What can hang from each mark
N: A
U: E Y
K: Y
V: A K
E: U
Y: A U
Q: L V
A: N V Y

Every row comes from one small tree of marks. The marks that hang from a mark follow it in brackets, in alphabetical order. Every link used is in the known rows. Which tree was each row made from?
Known rows
N(A): [-0.20  0.18 -0.45 -0.23  0.48 -0.32 -0.11  0.16 -0.48 -0.22  0.00  0.09
  0.02  0.38 -0.22  0.03 -0.37 -0.41  0.08 -0.29  0.40]
N(A(V(K) Y(U(E)))): [-0.08 -0.08  0.03  0.12  0.51  0.05  0.06  0.38 -0.17  0.31  0.19 -0.29
 -0.08  0.47 -0.19 -0.54 -0.43 -0.16  0.25 -0.37 -0.34]
Q(L V(A)): [-0.07  0.44 -0.21 -0.20  0.28 -0.11 -0.45 -0.37 -0.06 -0.10 -0.33  0.43
  0.02 -0.02  0.06 -0.23 -0.02 -0.40 -0.32 -0.14  0.66]
K(Y(A U(E))): [-0.12 -0.32 -0.13 -0.51  0.20 -0.46 -0.01  0.18 -0.43  0.06 -0.26  0.24
  0.42  0.70  0.21  0.16 -0.73  0.02  0.18 -0.59 -0.25]
N(A(Y(U(E)))): [-0.30  0.10 -0.06 -0.18  0.27 -0.49 -0.12  0.39 -0.31  0.11  0.29 -0.17
  0.18  0.50 -0.14 -0.38 -0.36 -0.29  0.41 -0.54  0.02]
V(A(N) K(Y(U))): [ 0.12 -0.43  0.31 -0.17 -0.08 -0.21 -0.19 -0.19 -0.46  0.18 -0.61  0.36
 -0.30  0.24  0.00  0.15  0.13  0.04 -0.31 -0.07 -0.60]
Y(A(N V) U(E)): [-0.39 -0.24 -0.08 -0.10  0.22 -0.24 -0.08  0.09 -0.21  0.11 -0.10 -0.11
  0.36  0.25  0.26  0.24 -0.56  0.14  0.39 -0.71 -0.37]
A(V(K) Y): [-0.11  0.06 -0.16  0.04  0.33  0.58 -0.01  0.02 -0.26 -0.03  0.00  0.04
 -0.23 -0.09 -0.16 -0.14 -0.47 -0.20 -0.03 -0.05 -0.36]
U(E Y(A)): [-0.39  0.32 -0.56 -0.45  0.00 -0.13  0.06  0.11 -0.18  0.07 -0.36  0.19
  0.62  0.82  0.06  0.29 -0.47 -0.11  0.37 -0.63  0.21]
A(N V): [-0.36  0.13 -0.10 -0.09  0.26  0.04 -0.21 -0.03 -0.33 -0.39 -0.06 -0.26
  0.00 -0.30  0.06  0.30 -0.47  0.01  0.06 -0.25 -0.10]
Q(L V(A(Y) K)): [ 0.06  0.31 -0.06 -0.02  0.12  0.22 -0.42 -0.33  0.04  0.19 -0.21  0.58
 -0.26 -0.15 -0.06 -0.57  0.27 -0.40 -0.33 -0.03  0.22]
U(E Y(A(N))): [-0.50  0.30 -0.36 -0.36 -0.29 -0.35 -0.15  0.10 -0.12 -0.01 -0.25 -0.02
  0.61  0.51  0.16  0.42 -0.24  0.11  0.46 -0.67  0.03]
Q(L): [-0.31  0.26 -0.32 -0.39  0.27 -0.20 -0.30 -0.15 -0.30 -0.45 -0.02  0.43
  0.23  0.04  0.06  0.14 -0.21 -0.25 -0.23 -0.27  0.61]
A(N V(K)): [-0.18 -0.02 -0.06 -0.01  0.23  0.34 -0.07 -0.09 -0.24 -0.19 -0.18 -0.03
 -0.23 -0.13 -0.02  0.18 -0.25  0.03 -0.08 -0.08 -0.31]
A(N Y(U)): [-0.44  0.02  0.26 -0.21 -0.13 -0.33 -0.35 -0.07 -0.54 -0.09  0.23  0.04
  0.01 -0.18  0.15 -0.05 -0.15 -0.19  0.22 -0.47 -0.37]
A(Y): [-0.31  0.26 -0.23 -0.29  0.10  0.01 -0.17  0.01 -0.42 -0.23  0.13  0.15
  0.01 -0.08 -0.10  0.00 -0.41 -0.31  0.13 -0.20 -0.05]
Q(L V(A K(Y))): [ 0.30  0.14  0.00 -0.23  0.25  0.03 -0.42 -0.25 -0.06 -0.06 -0.54  0.53
 -0.22  0.09  0.05 -0.34  0.02 -0.19 -0.57  0.08  0.30]
K(Y(A(N V) U(E))): [-0.18 -0.39  0.10 -0.19  0.17 -0.39 -0.17  0.29 -0.34 -0.06 -0.22 -0.27
  0.37  0.19  0.34  0.19 -0.81  0.30  0.27 -0.66 -0.53]
E(U(Y(A(V)))): [-0.13  0.42 -0.45 -0.13  0.23  0.16  0.09  0.14 -0.20 -0.03 -0.43  0.10
  0.53  0.85  0.03  0.43 -0.84 -0.05  0.27 -0.62  0.18]
Y(A(N V(K)) U(E)): [-0.25 -0.39  0.01 -0.03  0.24  0.02  0.04  0.02 -0.11  0.31 -0.22  0.11
  0.12  0.42  0.18  0.15 -0.34  0.17  0.24 -0.52 -0.62]
V(A(N Y(U))): [-0.31 -0.09  0.21 -0.06 -0.19 -0.32 -0.37 -0.17 -0.42  0.26 -0.13  0.18
 -0.10 -0.17  0.00  0.00  0.16 -0.19  0.12 -0.32 -0.45]
Y(A(N) U(E)): [-0.44 -0.22 -0.08 -0.33 -0.01 -0.54 -0.14  0.01 -0.28  0.08 -0.12  0.20
  0.37  0.44  0.23  0.28 -0.27  0.07  0.40 -0.71 -0.28]

Which tree is each row?
[ 0.00 -0.17  0.04  0.17  0.58  0.15 -0.02  0.25 -0.48  0.34  0.20 -0.05
 -0.25  0.24 -0.16 -0.51 -0.42 -0.39  0.10 -0.34 -0.31] => N(A(V(K) Y(U)))
[ 0.12 -0.56 -0.04 -0.37  0.24 -0.11  0.06 -0.06 -0.64  0.22 -0.37  0.70
 -0.02  0.67  0.14  0.12 -0.49 -0.17 -0.10 -0.38 -0.46] => V(K(Y(A U)))
[-0.30  0.12 -0.27 -0.06 -0.05  0.21  0.04  0.10 -0.01  0.18 -0.38 -0.09
  0.35  0.45  0.14  0.28 -0.29  0.18  0.32 -0.48 -0.32] => U(E Y(A(N V(K))))
[-0.14 -0.08 -0.13 -0.05 -0.03  0.06 -0.16 -0.34 -0.21  0.12 -0.60  0.47
 -0.34  0.07 -0.18  0.30  0.38 -0.05 -0.18  0.06 -0.33] => V(A(N) K)
[-0.43  0.08  0.26  0.00  0.08 -0.15 -0.21  0.20 -0.20 -0.07  0.26 -0.53
  0.17 -0.20  0.14 -0.18 -0.48  0.15  0.38 -0.52 -0.49] => A(N V Y(U(E)))
[-0.11  0.24 -0.19  0.02 -0.06  0.19  0.00  0.03 -0.07  0.08 -0.43  0.13
  0.29  0.69  0.08  0.43 -0.39  0.17  0.22 -0.51 -0.22] => E(U(Y(A(N V(K)))))
[-0.22  0.01 -0.03 -0.15  0.32 -0.39 -0.22  0.22 -0.65  0.12  0.31  0.04
  0.00  0.29 -0.11 -0.34 -0.36 -0.51  0.24 -0.50  0.03] => N(A(Y(U)))
[-0.40  0.00  0.16 -0.07 -0.22 -0.40 -0.29 -0.02 -0.16  0.21 -0.15 -0.06
  0.08  0.06 -0.03 -0.03  0.13  0.05  0.29 -0.38 -0.46] => V(A(N Y(U(E))))
[ 0.19 -0.14 -0.19 -0.07  0.67  0.13 -0.02  0.34 -0.43 -0.16 -0.24 -0.19
 -0.21  0.26 -0.20 -0.15 -0.67 -0.11 -0.18 -0.06 -0.11] => N(A(V(K(Y))))
[-0.12 -0.02  0.09 -0.49  0.23 -0.38 -0.01  0.19 -0.37 -0.23 -0.12 -0.07
  0.24  0.58  0.08  0.03 -0.61  0.07  0.00 -0.34 -0.13] => K(Y(U(E)))
[ 0.16 -0.26  0.06 -0.08  0.65 -0.11  0.08  0.46 -0.30  0.09 -0.13 -0.35
 -0.02  0.69 -0.09 -0.37 -0.64  0.04 -0.02 -0.29 -0.27] => N(A(V(K(Y(U(E))))))
[-0.38 -0.02  0.26  0.03  0.10 -0.05 -0.29  0.04 -0.46 -0.07  0.24 -0.31
  0.00 -0.41  0.18 -0.09 -0.49 -0.10  0.22 -0.44 -0.46] => A(N V Y(U))
[ 0.15 -0.30  0.07 -0.24  0.15 -0.08  0.09 -0.01 -0.19  0.29 -0.66  0.31
 -0.11  0.76 -0.11 -0.01 -0.03  0.07 -0.24 -0.04 -0.42] => V(A K(Y(U(E))))
[-0.04 -0.22  0.37 -0.13  0.18 -0.02 -0.06  0.19 -0.18 -0.08 -0.15 -0.37
 -0.02  0.21  0.17 -0.03 -0.43  0.39 -0.03 -0.23 -0.62] => A(N V(K(Y(U(E)))))
[-0.05 -0.02 -0.25 -0.02  0.06  0.32 -0.06 -0.17 -0.24  0.28 -0.40  0.53
 -0.33  0.13 -0.32  0.00  0.18 -0.27 -0.12  0.08 -0.35] => V(A(Y) K)
[-0.13 -0.26  0.23  0.04 -0.21 -0.06 -0.21 -0.24 -0.32  0.44 -0.30  0.41
 -0.35  0.02 -0.11 -0.06  0.38 -0.16 -0.01 -0.15 -0.68] => V(A(N Y(U)) K)
[ 0.30 -0.05  0.29 -0.23  0.25 -0.08 -0.36 -0.30 -0.22  0.20 -0.45  0.58
 -0.20  0.29  0.16 -0.51  0.03 -0.25 -0.56 -0.10  0.15] => Q(L V(A K(Y(U))))
